Known rows, with every step that occurs
m, c, d: [  1   1  14  -6  -7  18   3  16  -4  -8  -3 -11  -2 -13   0 -15   1  18
  -3  23  22  -5 -10  -8  12  -3  -4  -8   2  -6   9  -2   7   6   2  -5
  -7  20  13  -6  -6  -5]
c, d, m, x, k: [  8   2  -1  -3  -6   9   5   3  -1  -1 -18  -5  -2  -9  -7  -8   1   7
   6  11  21  12   1  -2  13  -3  -9  -2   0  -1   7  -1  10  10  -3  11
 -15  10  -4  -5  -5   3]
k, d, c: [  6  -1  12  -8   3  21  10   6   0  -9   1 -10  -1 -10 -10  -7   6  15
   2  26  19  -3  -8  -9  20   1   5  -4  -1  -1  11  -8  10   4   2  -4
  -6  16   3  -6 -15   3]
x, k, y, m, c, d: [ -6   5  -1   0  -4  10  -2   9   1   5  -4 -20  -6 -17  -4 -23  -1   6
   0  21  28   0  -2  -9   3   2 -13   0  -3  -6  12  -2  -6   0   0  -3
 -21  26   8   7  -3  -9]
d, m, x, k: [  9   1   1   2  -3   4   4   4   1  -3 -21  -8   0  -5 -13  -8   0   5
  -1  12  22  13  -3  -1  13  -3  -8  -2   6 -10   8   0  10   1   0  10
 -15   6  -3 -11  -7   4]
x, k: [  7   0   0   0   2   5   2   8   0  -2  -9 -13   4  -5  -9 -11   2  12
  -2  28  29  -3  -9   8  16  -8   3  -1   5 -13  12  -2  12   0   2   0
 -10  14  -2   1   2  -4]
y, m, x: [  5  -5   8  -9  -2   7   9   5   1  -3 -15  -7  -4  -8  -7  -8   1  12
  -5   9  16   6  -3   2   4  -7  -5  -2   6  -4   4   0   9   5   8  -2
 -10  11   7 -16  -9   3]
d, c: [  5   0  14  -4   2  14   4   7   2 -11  -6 -13   2 -10 -15  -7   5  17
  -2  28  24  -1  -7  -9  17   1   5  -5   7  -6  13  -9  11   0   4  -7
  -1  10   8 -13 -11   5]
m, d, c: [  0  -1  11 -10   0  24   0   1   0 -11  -2  -9   5 -17  -6  -8   7  19
  -7  15  19   1  -4 -10  17   0   6 -10   8  -1   6  -4  12   3  -2 -11
  -5  16  11 -11 -14   3]
y, k, w, m: [  9  10  -2  -6   5  -8   2   5   3  -4  -8 -13  -3 -11 -19 -20   8  14
  -5  24  17   4  -6   3   6  -9   7  -6  -2 -10  11   5  15   7   5  -7
  -4  18 -13  -5  -5   4]
k, w, m, c, d: [  8   8  11  -3  -1  13   1  13  -3 -12  -3 -17  -7 -20 -10 -27   4  17
  -6  18  19   3  -8 -11  11  -6   2  -9   1  -2  10   0   9  13   2  -4
  -5  25  -1  -7 -12   0]
d, k, w, m: [  9  12  -1   0   1  -6  -3   4   2  -8  -5 -10   1 -14 -19 -18  10  10
  -3  21  22   5  -4  -4  11  -6  14  -3   0  -5  12   2  12   7   2   1
  -2  11  -8  -6 -12   0]
m, x: [  5  -3  10  -6  -3  12   6  11  -6  -8 -11  -5  -1  -5 -10  -8   5  13
 -10  16  20   1  -9   3  13 -10  -7  -3   6 -10   4  -4  13   2   9   3
 -11   9   6 -14  -9   4]
y, k, w, m, x: [ 10   8  -3  -9   2  -5   5   9   0  -8 -13  -7  -5  -7 -22 -19   6  10
 -15  16  18   9  -5   3   4 -12  -3  -3  -1 -12   6   1  15   5  10  -1
 -13  12 -12  -9 -11   6]
c, d, k, w, m: [  7  12  -3  -6  -2   0   0   2   0  -7  -1  -5  -2 -18 -14 -18  12  13
   3  18  21   5  -2  -5  11  -7  13  -3  -6   3  10   1  11  14  -1   3
  -3  17  -8  -1  -9  -2]
w, m: [ 11   3   4   0   1   6   6   3  -1  -8  -9 -16   2 -11 -12 -16   6  23
  -1  17  15   7  -7   3  12   0  14  -5   5  -3   7   7  12   7   1  -7
  -5  18  -2 -16  -6  -1]
y, k: [  2   3   0  -8   0  -3   4   8   4   0  -8  -8  -1  -5 -11  -9   5  16
  -3  29  21  -4  -8   3   6  -6   2  -6   1 -13  10   1  12   3   5  -8
  -5  11   3  -2   0  -1]
c, d, m, k, w: [  3   9   0  -3  -9   2   0   3  -2   5 -11  -3  -5 -17 -12 -11   7   9
   3  19  12   1   1 -13   7  -8  -3 -16  -2  -6   6  -4  10  16   1   4
   6  16  -7   2 -10   9]
w, k, y: [ -1   2  -3   2   0   2  -1   6  -3   3  -2 -11   0  -7 -16  -9  14   5
 -11  35  27  -2  -8   4  12  -1  -6   0  -2 -12   4  -9   4   0   5  -9
 -18  19   2   2 -10   1]
y, m: [  5  -1   5  -6   1   5   6   3   3   0 -11 -12  -3 -11  -5 -10   3  16
   4  20  17   1  -4   1   4  -5   6  -5   5  -3   7   2   9   6   5  -9
  -1  16   4 -11  -5   1]
m, c, d, k: [ -3   6   6  -9 -10   6   3  15   3  -7  -1  -5  -5 -13  -2 -10   2  14
  -1  26  27   1  -7 -15  11   3   0  -4  -1  -6  12  -2   2   3  -1   0
  -9  11  15  -5  -7 -12]
x, m: [ 11  -1  10  -4   3  10   2   4  -4  -1 -15 -15   0 -11 -11 -11   0  27
   8  21  13   4  -5   4  16  -4   8  -7   8  -8   7  -1   9   7  -1  -5
  -6  13   1  -8  -7  -5]
c, m: [ 12   4  14  -5  -1  10  11  13  -6   1 -10 -10   3 -11  -6 -12   2  20
  10  24  20   2 -11   3  14  -3   6  -8   8  -4   9   0   8   5   8  -4
  -4  16   3  -5  -4  -4]

Rows
[  6   0  10 -12   4  23  -1   0   1  -6  -7 -13   5 -17  -9  -9   0  26
   3   9  11   8   1 -10  20   4  10 -10  12  -1   6  -2   7   4  -7 -10
  -8  15   8  -9 -15  -2] -> x, m, d, c
[ -6  11  -9   0  -4   8  -5  -3  -2  -1   3  -9   6 -20 -13 -22  13  13
  -5  11  14   9   4  -5  10   7   8  -8  -5   1   2   7   0   3  -4  -4
 -17  21   0  -3 -14  -5] -> w, m, d, k, y
[ 12   6  19  -6   2  13  11  10   0  -4  -9 -12   4 -11 -11  -9   3  19
  10  26  26   3 -10 -10  17   3   4  -5  12  -1  15  -6   5   1   5  -8
  -1  12   7 -12 -10   0] -> d, c, m
[ -5   4  12   2  -1   9   1  11  -1   4  -6 -18  -7 -17  -9 -23   3  10
  -7  23  20  -3  -6 -12   2   3 -11  -8   2 -11   8  -3  -4  -1   7 -10
 -14  21  12  -6 -12  -2] -> k, y, m, c
[  4   2   9  -2  -6  12   4  -1  -1   0 -12  -8  -4 -17  -6  -7   7  18
  15  17  10   4  -1  -6  10   0   6  -9  -2   4   5   0  13  17  -2  -2
   3  16   2  -8  -4   5] -> c, d, m
[ 12   4   5   3   3   3  -1   5  -3  -3 -20  -9  -5  -8 -20 -13   2  -2
  -4  13  24   9  -3  -2  14 -13 -12  -5   3 -12  10  -8  17   5   5  14
 -11   7 -12  -5 -13   9] -> d, m, x, k, w
[ -4   5   3 -11 -11   0   5  11   8  -4  -5  -8  -7 -15   1 -10  -1  11
   4  20  25   5  -3 -19   2   6   2  -1   0   1  12   3  -3   4  -1  -3
  -9  12  16  -8  -8 -10] -> y, m, c, d, k
[-10   1   0  -4  -1  16  -2  -5  -3   8  -1 -10  -1 -22  -3 -18   9  11
  -2   8  12   1   2   2   5   0  -3 -11  -3   0  -3   1   3   7   2 -12
 -11  27   6   0 -10   1] -> k, y, m, d
[  1   1  -3  -8  -8  -5   7   4   4   4 -12  -7   1  -8  -7  -7   1  15
  -4  21  17   2  -1  -6   0  -1   0  -7   9 -12   8   7   3   2   7  -4
  -2  11   5  -6  -5   1] -> y, m, k
[  5   5  -2  -9  -3   1  10   2   7   5  -9  -6  -6  -9 -10  -5   3  13
  10  22   7   4  -4  -5   8   2   3  -9 -12  -5   7   2  10   8  -1  -3
  -7  15  -7  -2  -7   2] -> y, k, d, m
[  5   1   8  -4  -9  15   7   3  -2  -4 -16  -2  -5 -14  -6  -6   5  14
   7   9  11  10  -1  -6   9  -1  -7  -6  -1   3   2  -1  12  13  -1   6
  -7  13   3 -15  -9   8] -> c, d, m, x
[ -8   5  -3  -4   4  16  -3  -3   5   3  -2 -16   4 -18 -12 -14   5   6
  -2  11  25   4   6 -10   9   6  -4  -3   2   0   8  -4  -3  -2  -1  -8
 -19  23   3   5 -12   1] -> x, k, y, m, d, c
[  0  14   8   0  -5   8   8  11  -1   6  -6 -12   5 -11 -18 -16   5  11
  -2  29  25   3  -2 -20  10   7  -9 -10   9 -11  12  -6  -8  -8   9  -3
  -9  14   6   5 -14  -1] -> d, c, m, k, y
[ -1   4  -1   7   4   8  -3   5  -4   5  -5 -15   2  -9 -14 -18   7   7
  -3  30  29  -3  -5   7  16  -6  -6  -2  -2 -13  11  -7   4  -4   4   1
 -19  19  -3  11  -3  -2] -> x, k, y
[  9   7   2  -6   0   0  -2   7  -3   2 -15  -9   1 -11 -17 -16   1  16
  -4  22  12   1  -5  -3  10 -14   0 -14   9 -19   9  -3   6   5   4   0
  -2  10  -7   4 -11   1] -> x, m, k, w
[  2   2  -2 -15  -5   5  13   3   9  -2  -3  -7  -3  -9  -8  -2  -1  10
  -2  19  15   4  -1 -19   7   6   1  -5   2  -3   9   3  -1  -1   1  -5
  -5  14   3  -5 -15   2] -> y, m, k, d, c
[ -1  -3   2 -12  -1  13   1  -3   1   0  -4  -8   2 -18   2  -9   3  19
   1   6  12   2   0   1   8  -3   4 -10   4   3   0   7  10  10  -1 -12
  -6  21   8  -8  -7   0] -> y, m, d
[  8   7  -3 -10  -4   9  12   6   5 -11  -2 -10   3  -8 -14 -11   2  15
  -7  19  14  10  -2 -19  13   9   8  -6   4  -3  10   7   1   0  -2  -6
  -8  16  -5  -9 -15   2] -> w, m, k, d, c
[ -6   4  -3  -5  -7   5   3  11   3   3  -2 -13  -8 -15  -7 -14   5   3
  -8  25  27   4  -5 -11   1   8 -14   2  -4  -3   5  -4  -7   3  -1 -11
 -21  26  10   1 -11  -4] -> w, k, y, m, c, d
[  7   5   9  -6  -5  14   5  13  -2 -13  -5 -17  -2 -17  -2 -21   2  23
  -3  16  16   7  -7 -10  11   5   6  -7   4  -1   9   8   6   9  -3  -8
  -9  25   7 -13  -9  -5] -> w, m, c, d
[ 15   5   6  -7   5  15  17  10   1   0  -2 -12   5  -6  -9  -9  -3  11
  12  25  31   4 -11  -8  23   4   4   1   3   2  17  -3   4  -1   1   1
 -16  17  -6   3  -7  -7] -> x, k, d, c, m
[  5   8  -2 -11   5   9  -7  -1  -1   1  -6  -4   1 -20 -11 -15   6  13
   3   9  13   4   2  -1  17 -10  11 -10   1  -3   7  -2   9   9  -5   1
  -8  12  -2   3 -16  -6] -> x, m, d, k, w
[ -8   4  -5  -8   0  11   1  -3   6   2   2 -10   2 -17 -14  -7  11   3
 -12  17  23   7   2 -13   6  12  -5   0   1   2   1  -6  -4  -2  -2 -17
 -18  22   9  -5 -19   3] -> w, k, y, m, d, c
[  9   8   6 -16   1   7  19   9   5   1  -3  -7  -1  -6 -11  -8  -2  13
  11  26  21   2  -8 -12  14   6   3  -4  -3  -1  12  -1   2   0   4  -8
 -10  16   0   0  -8  -4] -> y, k, d, c, m
[  3   8   5  -9  -7   7   0  13   3  -5  -9 -10  -2 -14  -4 -13  -3  22
   6  19  19   6  -3 -14  12   4   5  -3   2  -5  14   0  -2   5  -6   1
 -12   9  12  -6 -10 -16] -> x, m, c, d, k
[  6   2  10 -11  -2  18   6   5  -8   5  -5  -5   9 -16   1 -13   3  24
   7  12  15   3  -5   5  15  -2   6 -15   7   2   1   5   7   7   3  -8
  -8  22   4  -4  -7  -5] -> c, m, d
[  5  11   7  -8  -2   6  -4  12   0  -4  -7 -10  -6 -19  -9 -20   0  13
   3  22  21   3  -4 -15  12  -5   2  -4  -2  -6  15  -6   3  10  -2   3
  -9  12   4   1 -15 -10] -> x, m, c, d, k, w
[  9   8   4  -6  -7   1  12  13  -4   5 -10  -4   6  -7  -5 -10  -1  17
   1  25  21   3  -7  -5  11  -2  -1 -11  11 -11  10   6   0  -1   9  -2
  -4  13   4  -1  -3  -5] -> c, m, k
[ -7   8  -4  -2  -6  -2   2   3   2   4  -8  -5  -6  -9 -16 -14   8  -1
  -5  14  24   6   3  -5   1   1 -11   3  -4  -6   6  -3  -4  -3   7   6
 -20   7   7  -6 -13  -1] -> d, k, y, m, x
[  8  -2  -6  -8   0   5  10   5  -1  -2   1  -5  -2  -5  -8   0   7   7
  -6  30  21   1 -12   6  15  -2   5   4  -6  -4   6  -3  10   6   0  -6
 -17  18  -4  -2 -12  -1] -> w, k, d
